Each row comes from the steps of one walk. Every step used is in the known rows, and no mark comes twice. Write the walk behind each row, first mark first.
(in the rows, 128 means zero)
Known rows:
q/z/b/g: | 146 | 127 | 163 | 122 | 136 | 117 | 146 |  86 |  71 | 131 |  75 |  86 | 109 | 120 | 114 |  71 | 133 | 125 | 198 |  91 |
b/z/q/g: | 158 | 151 | 122 | 164 | 118 |  84 |  93 | 114 | 149 | 146 | 126 |  35 | 125 |  98 | 158 | 120 | 135 | 143 | 100 | 109 |
q/z/b/g/a: | 155 |  89 | 182 |  75 | 148 | 168 | 122 |  84 |  74 | 154 | 110 |  93 |  85 |  95 | 105 |  82 | 125 | 103 | 182 |  94 |
a/c/q/z: | 124 | 107 | 140 | 160 | 175 | 109 | 137 | 144 | 100 |  96 | 194 |  40 |  92 | 120 | 208 |  88 | 148 | 163 | 151 |  76 |
g/a/c/q: | 116 |  95 | 121 | 116 | 182 | 146 | 119 | 150 | 101 | 104 | 226 |  57 |  53 | 137 | 188 | 101 | 147 | 135 | 130 | 115 |
c/q/g/a: | 126 |  93 | 134 | 132 | 199 | 138 | 128 | 158 | 117 | 137 | 149 |  59 |  72 |  87 | 144 | 113 | 116 | 113 | 118 | 150 |
z/b: |  79 | 170 | 128 | 120 | 146 | 104 | 134 | 145 |  69 |  89 | 123 |  68 | 101 | 153 |  97 |  69 | 102 | 143 | 168 | 132 |
g/a/z/b/c: | 116 | 138 | 105 |  93 | 105 | 176 | 113 |  93 |  45 |  98 | 212 |  62 | 128 | 176 | 114 |  92 | 115 | 143 | 118 | 134 |
q/z: | 112 | 141 | 151 | 133 | 171 |  91 | 151 | 131 |  83 | 126 | 131 |  12 | 100 | 113 | 143 |  71 | 111 | 147 | 183 |  76 |
q/g/a/z/b/c: | 140 | 119 | 106 | 102 | 138 | 173 | 117 |  92 |  68 | 106 | 196 |  66 | 142 | 135 | 110 | 114 | 108 | 119 |  94 | 145 |
q/c: | 119 | 184 | 106 | 149 | 191 | 106 | 144 | 136 |  94 | 107 | 114 |  38 |  72 | 127 | 109 |  93 | 126 | 115 | 168 | 108 |
q/c/a: | 112 | 169 |  81 | 143 | 185 | 123 | 126 | 173 | 105 | 108 | 140 |  49 |  15 | 127 | 143 | 100 | 153 | 124 | 149 | 123 |
a/z/b/g: | 150 | 117 | 121 | 131 | 119 | 110 | 146 | 105 |  35 | 119 | 102 |  77 | 112 | 211 | 144 |  66 | 129 | 146 | 182 | 116 |
b/z: | 135 | 187 | 101 | 134 | 101 |  79 | 138 | 114 |  93 | 126 | 113 |  11 |  98 | 164 | 159 |  69 | 142 | 176 | 173 |  89 |
z/b/c: |  86 | 210 |  96 | 132 | 102 | 115 | 136 |  91 |  80 |  65 | 146 |  77 | 132 | 152 |  82 |  88 | 133 | 138 | 149 | 145 |
z/q/c/a: | 109 | 154 | 103 | 162 | 169 | 130 |  80 | 174 | 136 | 121 | 168 |  70 |  26 | 104 | 145 | 128 | 150 | 116 | 100 | 130 |
a/c/q/g: | 132 | 112 | 106 | 173 | 199 |  91 | 143 | 151 | 122 |  85 | 172 |  56 |  91 | 119 | 194 | 111 | 148 | 131 | 121 | 127 |
g/q/z/b/c: | 120 | 163 | 170 |  81 |  67 | 145 | 115 |  79 | 109 |  82 | 157 |  76 | 191 | 103 | 103 | 140 | 113 | 129 | 137 | 113 |
b/c: | 103 | 204 |  83 | 149 | 121 |  86 | 154 |  86 |  91 |  85 | 151 |  34 | 116 | 155 | 116 |  90 | 149 | 134 | 158 | 125 |
a/z/b/c/q: | 104 | 158 |  89 | 172 |  80 | 139 | 129 | 117 |  52 |  68 | 182 |  87 | 148 | 200 | 151 |  88 | 134 | 188 | 117 | 150 |
z/b/g/q: | 146 | 132 | 168 |  74 |  90 | 113 | 130 |  97 | 100 | 112 |  78 | 108 | 138 | 154 | 113 | 125 | 128 | 102 | 179 | 134 |
q/z/b: |  95 | 144 | 163 | 117 | 150 | 121 | 130 | 137 |  71 | 107 | 127 |  54 | 117 | 111 | 110 |  68 |  96 | 150 | 173 |  94 |

Write each row's walk:
| 130 | 118 | 189 |  83 | 132 | 104 | 132 | 131 | 110 | 127 | 137 |  20 | 143 | 105 | 153 | 126 |  98 | 130 | 169 |  82 |
g/q/z
| 148 | 114 | 114 | 101 | 135 | 146 | 109 | 179 |  96 | 115 | 177 |  37 |  77 | 169 | 195 | 146 | 129 | 137 | 122 | 112 |
g/q/c/a/z
| 181 | 100 | 191 |  88 | 116 |  99 | 147 |  84 | 115 | 151 |  87 |  50 | 136 | 114 | 159 | 126 | 135 | 106 | 193 |  78 |
b/g/q/z
| 107 | 132 | 106 | 162 | 168 |  93 | 139 | 153 |  97 |  77 | 190 |  52 |  76 | 163 | 196 |  90 | 153 | 156 | 146 | 113 |
a/c/q
| 180 | 102 | 128 | 110 | 149 | 141 |  64 | 103 | 161 | 147 | 219 |  41 |  96 |  80 | 185 | 139 | 151 | 116 |  70 |  94 |
b/z/q/g/a/c
| 166 | 123 |  87 | 139 | 139 | 157 | 121 | 137 |  57 | 118 | 113 | 105 |  44 | 183 | 156 |  93 | 162 | 132 | 150 | 123 |
q/c/a/z/b/g
| 112 | 120 | 106 | 125 |  93 | 192 | 107 | 114 |  55 |  94 | 215 |  89 | 124 | 174 | 140 |  98 | 127 | 166 | 101 | 152 |
g/a/z/b/c/q
| 131 |  83 | 107 | 165 | 167 | 106 |  94 | 188 | 109 | 136 | 198 |  40 |  73 | 138 | 204 | 122 | 126 | 144 |  73 | 132 |
c/a/z/q/g
| 112 | 124 | 203 |  67 | 112 | 135 | 112 | 134 |  98 | 106 | 134 |  62 | 159 | 103 | 118 | 121 |  83 | 133 | 159 | 100 |
g/q/z/b
| 147 |  99 | 135 | 128 | 177 | 173 |  75 | 141 |  93 | 152 | 206 |  44 |  76 | 128 | 144 | 123 | 108 | 114 |  90 | 104 |
g/a/z/q/c
| 168 |  76 | 169 |  68 | 165 | 171 | 114 |  74 |  84 | 129 | 167 |  93 |  80 | 103 | 143 |  93 | 148 |  99 | 168 |  77 |
q/z/b/g/a/c
| 128 | 146 | 122 |  93 | 145 | 135 | 108 | 173 | 132 | 107 | 147 |  57 |  59 | 118 | 154 | 154 | 138 | 108 | 133 | 127 |
g/q/c/a
| 139 | 137 | 118 | 176 | 164 | 122 |  97 | 145 |  90 | 127 | 173 |  38 | 101 | 154 | 154 | 113 | 115 | 136 | 108 | 100 |
a/z/q/c
| 132 | 172 | 121 | 153 |  85 |  88 |  89 | 115 | 127 | 139 | 143 |  30 | 110 | 140 | 160 |  95 | 140 | 167 | 125 |  99 |
b/z/q
| 112 | 149 | 146 |  73 |  64 | 162 |  96 | 116 | 117 |  84 | 184 |  84 | 134 | 101 | 136 | 147 | 138 | 138 | 120 | 125 |
g/q/z/b/c/a
| 148 |  83 | 136 | 103 | 146 | 171 | 112 | 106 |  91 | 106 | 168 | 133 |  63 | 143 | 159 |  99 | 167 | 114 | 147 | 133 |
z/b/g/a/c/q
| 117 | 170 | 127 | 170 | 173 | 112 |  97 | 137 | 125 | 119 | 142 |  58 |  83 | 105 | 112 | 119 | 124 | 107 | 120 | 115 |
z/q/c
